Each row comes from the steps of one path. Every step used is in the known rows, and no mark comes twice. Write the path behind each row, first mark first.
Known rows
C/E/Q: -.25	-.06	.18	.41	.00	-.24	-.35	-.21	-.16	-.12	.07	.52	.27	-.30	-.04	-.10	-.05	-.19	-.04
L/N/V: -.45	.14	-.45	.30	-.48	-.21	-.03	-.42	.22	-.10	.18	.54	.16	.13	-.37	.28	.10	-.04	-.36
N/V/E: -.15	.02	-.05	.31	-.44	-.23	-.23	-.63	-.01	-.16	-.03	.39	.31	.05	-.33	.22	-.06	-.22	.01
C/E/W/L/N/V: -.49	.17	-.11	.48	-.53	-.21	-.13	-.51	.03	-.19	-.13	.31	.25	-.10	-.18	.04	-.02	-.14	.05
V/N/L: -.67	.39	-.19	.26	-.45	.01	-.23	-.37	.02	-.32	.23	.67	.23	.02	-.36	.05	.18	-.18	.08
L/N/V/E: -.34	.09	-.25	.30	-.64	-.27	.02	-.48	.07	-.17	.09	.50	.28	.13	-.34	.25	-.02	-.03	-.11
N/L/W/E: -.36	.69	-.24	.21	-.47	.25	-.13	-.20	-.04	-.42	.50	.54	-.09	-.02	-.21	.02	-.04	-.07	-.03
C/E/W/L: -.29	.06	.05	.44	-.33	-.16	-.37	-.39	-.08	-.16	-.15	.24	.28	-.27	-.02	-.17	.02	-.24	.19
G/Q/E/W: -.19	-.09	-.55	.30	.18	.08	-.41	-.17	-.05	-.17	-.13	.51	.07	-.17	-.04	-.06	.24	-.30	-.41
L/W/E/Q: -.21	.52	-.11	.23	-.17	.07	-.17	.00	-.15	-.26	.61	.56	-.01	-.23	.03	.01	-.05	-.02	-.21
Q/E/W/L: -.33	-.01	-.37	.33	-.06	.01	-.39	-.27	-.05	-.21	-.06	.18	.13	-.22	-.09	-.03	.17	-.16	-.22
W/L/N/V/E/Q: -.56	.16	-.08	.50	-.36	-.27	-.04	-.15	-.10	-.20	.38	.36	.21	.10	-.20	.12	-.06	-.03	.04
G/Q: -.17	-.04	-.37	.30	.06	-.06	-.46	-.06	.03	-.07	.18	.61	.09	-.03	-.11	-.07	.18	-.30	-.26
G/Q/E/C: -.08	-.35	-.39	.18	.29	.05	-.46	-.08	.02	-.31	-.03	.62	.03	-.16	-.05	-.05	.09	-.40	-.50
W/L/N: -.48	.12	-.32	.34	-.43	-.20	-.20	.01	.11	-.14	.43	.35	.14	.06	-.17	-.01	.12	.02	-.08
V/E: -.05	-.07	.03	.25	-.41	-.19	-.31	-.36	-.09	-.13	.06	.38	.36	-.08	-.14	-.03	-.01	-.15	.15
W/E/Q: -.13	.35	.01	.33	-.02	.07	-.31	-.05	-.17	-.11	.40	.59	.14	-.23	-.01	.02	-.07	-.09	-.29
G/Q/E/W/L: -.30	-.05	-.49	.37	.19	.05	-.48	-.03	-.09	-.21	-.02	.37	.00	-.14	-.03	-.11	.22	-.28	-.28
G/Q/E: -.14	-.17	-.49	.23	.24	-.03	-.48	-.04	.00	-.21	.05	.54	.00	-.11	-.16	-.01	.19	-.22	-.46
Q/G: -.17	-.13	-.30	.30	.09	-.23	-.22	-.22	.12	-.02	.15	.55	.19	-.10	.02	-.08	.10	-.12	-.31

Write each row's path
-.42	.00	-.09	.35	-.54	-.22	-.06	-.34	.05	-.32	.21	.38	.25	.12	-.20	.13	-.12	-.18	.05
W/L/N/V/E/C
-.69	.83	-.07	.26	-.38	.17	-.07	-.12	-.19	-.49	.60	.78	.05	-.10	-.19	.04	.05	-.05	.06
V/N/L/W/E/Q
-.59	.26	-.42	.47	-.50	-.10	-.07	-.39	.10	-.09	.11	.32	.19	.04	-.16	.10	.14	-.14	-.11
E/W/L/N/V
-.46	.60	-.17	.38	-.04	.19	.02	-.04	-.15	-.38	.60	.69	-.09	-.09	.02	-.09	-.09	-.05	-.18
N/L/W/E/Q/G
-.08	.51	-.22	.12	-.40	.06	-.21	-.13	.00	-.28	.50	.48	-.02	-.16	-.09	.05	-.03	.00	-.15
L/W/E
-.50	.43	-.34	.26	-.40	.11	-.13	-.24	.02	-.33	.43	.46	-.03	.03	-.25	-.02	.10	-.15	.02
N/L/W
-.73	.58	-.26	.19	-.55	.04	-.12	-.30	.02	-.44	.42	.66	.10	.01	-.32	.04	.20	-.11	.14
V/N/L/W
-.68	.73	-.11	.31	-.18	.10	.04	-.08	-.16	-.48	.60	.87	.03	-.11	-.03	-.03	.01	-.01	-.02
V/N/L/W/E/Q/G
-.46	.04	-.50	.32	-.25	-.02	-.21	-.20	.00	-.22	.02	.25	.12	-.14	-.11	.02	.19	-.03	-.28
Q/E/W/L/N
-.39	.16	-.30	.37	-.71	-.17	.07	-.61	.03	-.13	-.07	.48	.33	.07	-.24	.22	.01	-.10	-.09
L/N/V/E/W
-.12	.23	-.03	.38	.21	-.01	-.19	-.01	-.15	-.10	.40	.68	.13	-.24	.14	-.05	-.11	-.05	-.38
W/E/Q/G
-.32	.54	-.14	.18	-.43	.31	-.12	-.24	-.03	-.50	.45	.60	-.06	-.08	-.10	-.02	-.12	-.25	-.08
N/L/W/E/C
-.36	.13	-.12	.40	-.65	-.13	-.10	-.29	-.13	-.15	.06	.27	.37	-.06	.00	-.10	.03	-.10	.29
V/E/W/L/N
-.55	.06	-.11	.55	-.18	-.36	.06	-.11	-.07	-.18	.36	.47	.20	.09	-.06	.04	-.08	.02	-.04
W/L/N/V/E/Q/G
-.19	.01	-.01	.35	-.34	-.13	-.33	-.52	-.05	-.09	-.28	.38	.32	-.31	-.03	-.11	.03	-.26	.04
C/E/W
-.23	.10	-.12	.38	-.48	-.13	-.16	-.77	-.05	-.11	-.22	.35	.36	-.04	-.22	.17	-.01	-.30	.03
N/V/E/W
-.32	.15	-.06	.46	-.49	-.15	-.22	-.63	-.08	-.16	-.10	.21	.31	-.01	-.19	.11	-.02	-.28	.18
N/V/E/W/L
